What can hang from each mark
k_16: k_210 k_751 k_868
k_415: k_81 k_473 k_675
k_751: k_16 k_675
k_473: k_415
k_675: k_415 k_751
k_210: k_16 k_81 k_675
k_868: k_16
k_81: k_210 k_415

(in the rows, 128 means zero)
Known rows, with every way that one mark hangs from another
k_675{k_751{k_16{k_210{k_81} k_868}}}: [141  88 139 155 112 104 161 106 125 121  94 135 163 119 177 119 137 124
 100 131 145 144 113 138 121  76]
k_751{k_16 k_675{k_415{k_81{k_210}}}}: [165 133 142 129 127 141 142  87  83  99 113 116 150  36 126 143 156 130
  91 116 144 158 100 115 106 121]
k_473{k_415{k_81{k_210} k_675}}: [139 166 120 105 136 103 160 142 108 108 121 117 156 201 111 134 145 119
 116 137 147 156  98 109 127 101]
k_751{k_16 k_675{k_415{k_81 k_473}}}: [138 139 134 137 124 147 129  86  94 111 129 111 143  14 121 140 161 127
 102 116 145 173 116 122 101 143]
k_675{k_415{k_81} k_751}: [158 132 121 100 122 120 141 114 150  79 100 127 136 195 144 149 142 135
 112 147 157 194 130 121 119  93]
k_473{k_415{k_81{k_210{k_675{k_751}}}}}: [150 149 121 106 134  88 165 150 125  91 103 121 127 207 122 140 136 126
 125 146 149 164 108 113 125 102]
k_473{k_415{k_81}}: [144 162 122  97 119  93 141 139 115 118 115 132 145 185 130 149 141 125
 129 144 139 159 117 117 126  98]
k_675{k_415{k_81{k_210{k_16}} k_473}}: [142 157 145 129 107 141 151 102 105 111 116 107 126 159 103 168 138 141
 130 142 110 175 114 117 117 135]
k_415{k_81}: [139 155 126  89 123 109 131 107 130 163  97 119 113 192 158 150 144 126
 111 143 144 151 134 132 121 103]
k_751{k_16{k_210{k_81 k_675{k_415}} k_868}}: [137 129 166 160 113 142 172  70  76 148 115 126 120  58 127 140 137 109
 114 110 151 126 107 132 135 105]
k_675{k_415{k_81 k_473} k_751}: [136 137 119 122 119 126 139 120 156  88 113 110 141 190 126 145 145 139
 126 155 148 207 134 124 113 122]
k_81{k_210{k_16}}: [164 101 138 114 110 136 150 100 101 129  94 137 105 158 163 139 121 136
  95 132  86 124 100 124 121  87]
k_16{k_210{k_675}}: [136  90 132 113 136 154 151  86 100 186 113 143  87 158 126 121 124 102
 109 145 131 153 129 122 133 110]
k_210{k_16 k_81}: [132 149 131  96 114  98 135  81 129 141  86 139  70 111 170 154 131 121
 107 106 127 118 131 144 122  83]
k_675{k_415 k_751{k_16{k_210{k_81} k_868}}}: [157 101 150 161 106 129 167  95 112  82 107 136 175 102 142 135 138 127
 111 129 149 167 107 126 124  83]
k_675{k_415}: [168 127 130  96 110 172 128  88 115 122 127 136 117 154 132 141 131 130
 110 140 131 165 120 117 133  94]
k_81{k_210{k_16{k_868} k_675{k_751}} k_415}: [158 113 132 152 121 131 206 121 106  82 101 128  61 117 141 134 114 127
  96  96 108 120  92 111 120  94]
k_675{k_751}: [153  87 105  97 123 125 128 118 163 117  98 138 120 190 189 110 130 130
  93 149 138 163 130 133 119  74]
k_868{k_16{k_210{k_675{k_415}} k_751}}: [139 120 162 109 118 140 139  61 115 128  97 137 120 128 153 121 133  81
 101 161 112 179 131 106 126  99]
k_751{k_16{k_210 k_868} k_675}: [141  87 141 174 131 145 150  71  63 154 123 143 174  29 158 115 144 110
  84 117 124 127  99 129 110 111]
k_473{k_415{k_81{k_210{k_16{k_751}}} k_675}}: [129 178 123 103 134  94 151 136 110  96 107 131 150 184 131 141 143 107
 113 138 130 164  94 111 122  92]
k_751{k_675}: [147 113 103 100 151 148 116  84 122 154 121 139 115 117 165 112 138 117
  83 131 135 144 122 127 111 108]
k_16{k_210{k_81 k_675} k_751 k_868}: [104 175 143 139 151 121 155  74 121 201  95 139 121 179 157 126 127  77
 119 154 148 145 109 136 136  95]
k_751{k_16{k_868} k_675{k_415}}: [158 122 139 156 124 169 138  63  75 104 133 131 155  11 154 129 149 122
  84 101 140 133  97 125 112 112]
k_16{k_751}: [138 150 117  78 123 141  98 103 151 164  98 144 123 184 194 117 132 106
  99 170 121 170 116 128 125  72]
k_210{k_16{k_751 k_868} k_81{k_415} k_675}: [110 208 134 121 135 106 168  82 129 132  90 135  23  74 161 151 126  88
 110  87 143 117 113 134 126  91]
k_81{k_415}: [163 128 119 104 106 144 154 127 122 136 123 133  95 121 133 129 125 128
 103 123 118 144 116 108 126  85]
k_210{k_16}: [144 105 127  99 107 136 126  83 110 133 100 152  77 118 181 143 126 122
  94 116  97 127 127 135 118  84]
k_675{k_415 k_751{k_16{k_868}}}: [166 100 140 145 100 153 148  96 119  63 113 134 156 102 167 130 139 136
  97 124 144 163 107 127 121  78]

Rows
[142 101 123 152 116 139 185 124 111 108 126 134 139  89 134 109 133 112
  88 107 136 147 102 109 122  82]	k_81{k_415{k_675{k_751{k_16{k_210 k_868}}}}}
[140 108 158 113 107 118 129  74 123 145  89 141 159 146 182 115 132  89
  96 173  92 170 128 112 120  83]	k_868{k_16{k_210 k_751}}
[122 164 127 121 104  99 160 110 131 128 105 125  64  67 129 154 127 126
 122  96 113 131 125 128 118 103]	k_210{k_16 k_81{k_415{k_473}}}
[125 121 141 126 133 155 158  89  96 168 123 125  99 158  87 143 132 108
 131 149 137 181 132 116 130 140]	k_16{k_210{k_675{k_415{k_81 k_473}}}}
[136  93 158 162 111 154 163  76  68 162 116 134 118  68 153 124 135 108
 101 117 129 121 107 133 129 103]	k_751{k_16{k_210{k_675} k_868}}
[116 180 113 112 126 118 159 119 150 152 128 102  90 115 108 124 137 118
 116 112 155 145 120 123 127 107]	k_210{k_81{k_415{k_473 k_675}}}
[128 177 143 118 134 109 157  94 110 143  79 118  87 186 166 159 136 112
 107 134 127 135 108 132 118 109]	k_415{k_81{k_210{k_16{k_751 k_868} k_675}}}
[122 124 113 157 111 148 172 132 130 103 141 109 124  78 131 105 139 122
  97 106 134 153 106 117 115 105]	k_81{k_415{k_473 k_675{k_751{k_16{k_868}}}}}
[153 111 144 142 131 138 146  74  81 126 118 137 161   5 109 133 148 114
 100 118 148 161 108 116 115 114]	k_751{k_16{k_210{k_81}} k_675{k_415}}
[131 153 141 171 125 150 143  74  80 112 135 108 161  21 133 143 158 125
 102 108 143 150 105 129 103 144]	k_751{k_16{k_868} k_675{k_415{k_81 k_473}}}
[145  88 160 167  97 146 156  85  68 161 115 140 165  79 162 126 134 119
  99 128 113 123 103 132 126  90]	k_751{k_16{k_210 k_868}}
[ 89 172 111 111 137 131 133 107 138 168 129  91 114 179 124 127 155 113
 113 135 152 168 133 134 114 140]	k_415{k_81 k_473 k_675}
[146 113 152 120 127 131 129  61 112 121 102 144 172 105 161 117 138  87
  92 164 102 183 123 103 112  99]	k_868{k_16{k_210 k_751{k_675{k_415}}}}
[126 116 109 136 111 145 162 140 140 101 137 111 110  75 124 102 140 122
  97 110 134 168 113 112 113 105]	k_81{k_415{k_473 k_675{k_751{k_16}}}}
[152 142 131 116 123  87 165 149 112  81 102 118 133 158 127 139 143 128
 121 136 150 161 103 114 123 100]	k_473{k_415{k_81{k_210{k_675{k_751{k_16}}}}}}
[146 117 100 107 126 140 162 133 145 104 125 129 103 131 138 107 133 117
  87 114 145 159 116 109 121  79]	k_81{k_415{k_675{k_751}}}
[169 128 129 111 122 119 157 121 142  73  95 118 150 215 135 148 139 143
 112 154 149 190 114 115 120  94]	k_675{k_415{k_81{k_210}} k_751}
[122 131 127 156 155 140 135  77 100 187 110 159 193 157 176 112 131  86
  96 166 111 159  97 125 116  99]	k_16{k_210 k_751{k_675} k_868}
[151 157 150 105 128 113 129  72 130  98  89 116 157 129 171 130 147 101
  89 157 116 174 116 106 108 103]	k_868{k_16{k_751{k_675{k_415{k_81{k_210}}}}}}
[131 137 160 109 113  93 136  74 137 151  81 132 154 142 175 121 135  88
 104 166 112 164 131 117 124  81]	k_868{k_16{k_210{k_81} k_751}}
[147 132 130 126 126 149 134  94 111 114 104 133 128 130 149 135 128 124
 100 147  84 166  91 116 110 110]	k_81{k_210{k_16{k_751{k_675{k_415{k_473}}}}}}
[134 153 112 118 146 148 125  87 117 131 133 116 133 112 115 140 148 124
 110 136 142 180 125 120 106 146]	k_751{k_675{k_415{k_81 k_473}}}
[161 147 121 110 150 142 138  88 107 120 117 123 140 134 121 143 144 128
  99 136 143 166 110 113 111 125]	k_751{k_675{k_415{k_81{k_210}}}}
[ 91 149 100 117 143 113 138 123 165 133 117  92 126 197 141 117 155 117
 106 140 163 185 136 136 109 129]	k_415{k_81 k_473 k_675{k_751}}
[147  66 137 158 108 124 156 107 114 117 100 142 167 120 184 113 135 125
  94 136 129 148 111 134 118  76]	k_675{k_751{k_16{k_210 k_868}}}
[106 144 109 129 144 111 158 133 156 126 111  81 143 222 129 117 152 127
 107 149 150 180 117 127 110 131]	k_415{k_81{k_210} k_473 k_675{k_751}}
[136 126 126 100 132 129 151  81 128  71  89 138  31 123 148 159 136 114
 104 102 149 166 140 130 115 109]	k_210{k_16 k_675{k_415{k_81} k_751}}
[124 152 130 116 128 129 152  94 156  97 108  98  55  80 120 131 143 119
 121 113 188 169 133 135 126 121]	k_210{k_81 k_675{k_415{k_473} k_751{k_16}}}
[104 109  93 119 138 151 130 115 164 130 132 108 119 173 152  90 141 117
  96 139 143 175 128 133 115 114]	k_415{k_473 k_675{k_751}}
[138 140 140 127 132 146 155  81 104 136  91 132  73 160 180 134 120 109
  95 129 103 122  93 130 124  95]	k_81{k_210{k_16{k_751 k_868} k_675}}
[131 134 153 157 136 154 179  70  73 167 122 133 120 170 113 149 128 104
 123 133 142 144 117 123 136 124]	k_16{k_210{k_675{k_415{k_81}}} k_868}
[146 136 137 110 128 105 161 117 125 124  82 101  96 166 150 141 146 130
 104 135 155 151 115 128 118 108]	k_415{k_81{k_210{k_675{k_751{k_16}}}}}
[109 150 114 119 131  96 176 111 158  96  95 117   4  69 130 141 128 112
 116  84 150 145 136 133 115 113]	k_210{k_16 k_81{k_415{k_473}} k_675{k_751}}
[137 105 148 128 115  92 176  91 133 110  99 123 142 115 141 115 135  99
  97 128 130 152 134 108 121  86]	k_868{k_16{k_210{k_81{k_415{k_675{k_751}}}}}}
[147 101 133 138 131 136 172  91 110 105  91 129  71 166 176 130 120 125
  91 115 114 117 102 133 121  97]	k_81{k_210{k_16{k_868} k_675{k_751}}}
[141 134 135  95 127 123 109  67 142 122  95 131 136 109 204 108 142  92
  78 153 111 160 129 118 109  90]	k_868{k_16{k_751{k_675}}}
[143  98 160 122 119 114 166  70 116 102  95 123 116 139 138 133 138 100
 106 142 132 172 145 110 122 112]	k_868{k_16{k_210{k_675{k_415{k_81} k_751}}}}
[119 116 124 117 135 102 152 113 129 121  97 118 147 144 151 122 158 110
  90 128 169 171 127 130 113  95]	k_415{k_81 k_675{k_751{k_16{k_210}}}}
[100 160 126 130 133 123 155 109 116 142 114  91 113 171 121 138 148 122
 109 128 121 154 114 128 110 140]	k_415{k_81{k_210{k_16}} k_473 k_675}
